What can hang from each mark:
z_497: z_820
z_721: z_173 z_469 z_543
z_820: z_543 z_934 z_988
z_543: z_820
z_637: z_497
z_506: z_469 z_965
z_965: z_469
z_173: z_619
z_469: z_721 z_965

Every row comes from one small tree of marks. The marks that hang from a mark follow it in brackets, in the order of their numbers. Every link used is in the known rows. Which tree was each row made from?
(in the rows, 128 means zero)
Known rows:
z_820(z_934): [130, 110, 144, 143, 135, 148, 122, 111, 133, 139, 113, 127, 125, 127, 162,
 151, 133, 131, 122, 126, 138, 135]
z_721(z_173 z_469 z_543(z_820(z_934))): [116,  88, 193, 155,  56, 170, 151, 101, 145, 145, 121, 103, 135, 122, 107,
 169,  86, 173,  91, 123, 114, 161]
z_820(z_543 z_934 z_988): [119, 121, 134, 126, 143, 153, 143, 128, 145, 158,  64, 144, 135, 130, 191,
 165, 116, 145, 132, 107, 133, 153]
z_637(z_497(z_820(z_988))): [ 97, 190,  58, 122, 180,  87, 148, 104, 129, 140,  87, 145, 131, 122, 149,
 125,  76, 126, 188, 116, 108, 127]
z_469(z_721(z_173) z_965): [116, 129, 196, 118, 110, 162, 157, 128, 120, 124, 123, 104, 144, 155, 127,
 149, 140, 118, 108, 109, 141, 111]
z_965(z_469(z_721(z_543(z_820(z_988))))): [ 74, 206, 131, 172, 146, 175, 171, 194, 129, 156, 129, 102, 149,  92, 176,
 145,  66, 149, 132, 102,  94, 153]
z_173(z_619): [109, 135, 103, 123, 116, 131, 123, 122, 134, 121, 138, 144, 125, 124, 120,
 126, 130, 147, 127, 148, 115, 112]
z_506(z_469(z_721(z_173)) z_965): [149, 142, 184, 118, 120, 111, 138, 133, 139, 132, 122, 118, 150, 201, 153,
 179, 141, 128, 148, 111, 138, 137]
z_965(z_469(z_721(z_173))): [141, 151, 184, 147, 114, 159, 174, 152, 116, 129, 139, 109, 127, 130, 119,
 150, 115, 115, 109, 114, 136, 127]
z_497(z_820(z_934 z_988)): [117, 171, 106, 141, 177, 131, 141, 104, 151, 152,  88, 137, 138, 127, 194,
 149,  93, 136, 142, 124, 128, 138]
z_820(z_543): [135, 127, 146, 105, 130, 118, 149, 132, 124, 136, 110, 124, 120, 132, 126,
 138, 128, 129, 123, 113, 122, 140]
z_506(z_965(z_469)): [112, 140, 117, 133, 135, 170, 135, 148, 129, 141, 141, 131, 134, 186, 106,
 150, 120, 136, 132, 123, 109, 134]
z_469(z_721): [133, 159, 150, 129, 154, 123, 144, 153, 118, 129, 141, 115, 139, 121, 180,
 129, 122, 113, 137, 120, 143, 120]
z_721(z_173(z_619) z_469 z_543): [ 97,  96, 148, 125,  36, 158, 151, 111, 142, 113, 133, 135, 135, 127,  63,
 144,  91, 169, 113, 147, 115, 143]
z_965(z_469): [128, 143, 118, 150, 124, 161, 145, 149, 126, 134, 137, 121, 112, 129, 103,
 131, 114, 125, 118, 122, 115, 133]
z_820(z_934 z_988): [114, 125, 120, 151, 144, 166, 123, 123, 149, 150,  82, 149, 143, 127, 196,
 154, 117, 145, 139, 121, 138, 143]
z_543(z_820): [125, 142, 132, 136, 133, 126, 130, 129, 132, 141, 145, 114, 127, 120, 131,
 128, 122, 146, 109, 124, 103, 122]
z_469(z_721 z_965): [102, 151, 148, 120, 147, 159, 145, 150, 120, 129, 135, 103, 142, 147, 156,
 131, 133, 114, 126, 110, 135, 110]
z_820(z_543 z_988): [117, 139, 120, 112, 139, 134, 150, 144, 140, 148,  79, 145, 136, 133, 156,
 144, 113, 143, 139, 106, 123, 147]
z_497(z_820(z_934)): [136, 157, 131, 134, 167, 113, 140,  91, 138, 140, 116, 119, 123, 129, 166,
 145, 108, 124, 123, 129, 129, 132]
z_965(z_469(z_721(z_173(z_619) z_543))): [ 87, 159, 172, 145,  82, 169, 177, 153, 115, 116, 142, 113, 137, 105, 104,
 155,  99, 142, 111, 128, 110, 137]
z_637(z_497): [108, 131,  97, 124, 136, 103, 129, 109, 112, 125, 111, 134, 122, 122, 116,
 127, 117, 120, 164, 119, 117, 121]
z_506(z_469): [149, 136, 118, 137, 120, 107, 119, 135, 146, 131, 115, 119, 113, 143, 133,
 140, 131, 126, 142, 120, 126, 143]

Write each row's tree:
[106, 152, 195, 150,  93, 166, 181, 160, 110, 124, 132,  98, 139, 106, 108,
 157,  95, 124, 115, 111, 124, 152]
z_965(z_469(z_721(z_173 z_543)))
[ 93, 174, 153, 156, 130, 165, 168, 182, 110, 130, 141,  95, 135, 100, 140,
 139,  87, 120, 132, 109, 120, 152]
z_965(z_469(z_721(z_543)))
[125,  79, 163, 119,  60, 183, 147, 109, 144, 127, 123, 119, 128, 179,  65,
 142, 119, 142,  98, 119, 132, 120]
z_721(z_173 z_469(z_965))
[117, 143, 157, 120,  91, 145, 144, 126, 141, 120, 123, 113, 126, 166, 124,
 159, 148, 136, 120, 118, 125, 109]
z_506(z_469(z_721(z_173(z_619)) z_965))
[124, 157, 138, 129, 138, 137, 135, 159, 136, 133, 123,  95, 127, 160, 163,
 143, 137, 112, 142, 100, 134, 123]
z_506(z_469(z_721 z_965))
[112, 141, 120, 160, 150, 160, 126, 122, 152, 163,  98, 135, 139, 121, 191,
 156, 112, 163, 122, 118, 113, 134]
z_543(z_820(z_934 z_988))
[137, 135, 182, 125,  99, 141, 148, 133, 137, 127, 109,  98, 130, 171, 130,
 161, 145, 117, 125,  99, 139, 124]
z_506(z_469(z_721(z_173) z_965))
[105, 168,  94, 114, 186,  95, 163,  89, 132, 157,  52, 141, 125, 124, 176,
 160,  81, 130, 174,  99, 112, 145]
z_637(z_497(z_820(z_543 z_934 z_988)))
[134, 163, 140, 122, 157, 108, 124, 157, 139, 138, 134, 117, 147, 193, 185,
 161, 132, 124, 166, 111, 134, 134]
z_506(z_469(z_721) z_965)
[122, 183, 107, 102, 174, 101, 167, 127, 144, 149,  82, 135, 133, 134, 162,
 137,  88, 134, 140, 109, 114, 145]
z_497(z_820(z_543 z_988))
[ 76, 144, 212, 130,  94, 165, 166, 137, 119, 133, 130,  76, 153, 125, 112,
 158, 115, 144,  94, 100, 103, 132]
z_469(z_721(z_173 z_543(z_820)) z_965)
[ 95, 180, 154, 135, 142, 113, 134, 164, 136, 146, 143,  90, 158, 161, 174,
 169, 107, 152, 153, 104,  98, 154]
z_506(z_469(z_721(z_543(z_820))) z_965)
[ 86, 167, 188, 144, 112, 144, 167, 150, 130, 144, 106, 110, 167, 102, 165,
 161,  88, 157, 124, 107, 110, 150]
z_469(z_721(z_173 z_543(z_820(z_988))))
[ 89, 151, 197, 134, 105, 174, 171, 158, 115, 131, 133, 106, 160, 165, 110,
 177, 102, 135, 130, 111, 117, 156]
z_506(z_965(z_469(z_721(z_173 z_543))))
[111, 172, 137, 136, 162, 163, 152, 174, 121, 142, 155, 118, 147, 179, 154,
 151, 114, 122, 139, 116, 122, 125]
z_506(z_965(z_469(z_721)))
[ 88, 142, 183, 123,  88, 135, 159, 131, 117, 111, 131, 118, 152, 103, 123,
 152, 113, 145, 123, 136, 124, 133]
z_469(z_721(z_173(z_619) z_543))
[103, 169, 199, 159,  99, 162, 184, 159, 114, 138, 147,  81, 135,  99, 104,
 159,  90, 141,  97, 104,  97, 147]
z_965(z_469(z_721(z_173 z_543(z_820))))
[ 60, 135, 182, 115,  80, 173, 159, 129, 120, 111, 126, 106, 154, 128, 105,
 155, 123, 146, 112, 125, 115, 121]
z_469(z_721(z_173(z_619) z_543) z_965)
[ 79, 129, 210, 121,  89, 170, 164, 138, 113, 118, 117,  90, 156, 132, 115,
 157, 120, 127, 114, 104, 130, 138]
z_469(z_721(z_173 z_543) z_965)
[122, 154, 117, 107, 176,  81, 161,  75, 117, 146,  80, 119, 108, 123, 145,
 156,  97, 118, 154, 102, 113, 137]
z_637(z_497(z_820(z_543 z_934)))
[ 64, 168, 167, 134, 132, 162, 154, 158, 118, 137, 143,  76, 152, 116, 145,
 138, 107, 140, 114, 101,  99, 129]
z_469(z_721(z_543(z_820)) z_965)
[124, 143, 169, 119, 110, 126, 153, 122, 123, 116, 140, 132, 140, 126, 137,
 145, 133, 137, 115, 138, 133, 105]
z_469(z_721(z_173(z_619)))
[ 69,  87, 152, 117,  30, 193, 151, 110, 143, 114, 128, 123, 137, 154,  44,
 145, 101, 170, 101, 137, 108, 133]
z_721(z_173(z_619) z_469(z_965) z_543)
[127, 149, 184, 130, 127, 165, 163, 150, 120, 136, 142, 118, 150, 188, 124,
 170, 122, 127, 124, 115, 127, 129]
z_506(z_965(z_469(z_721(z_173))))
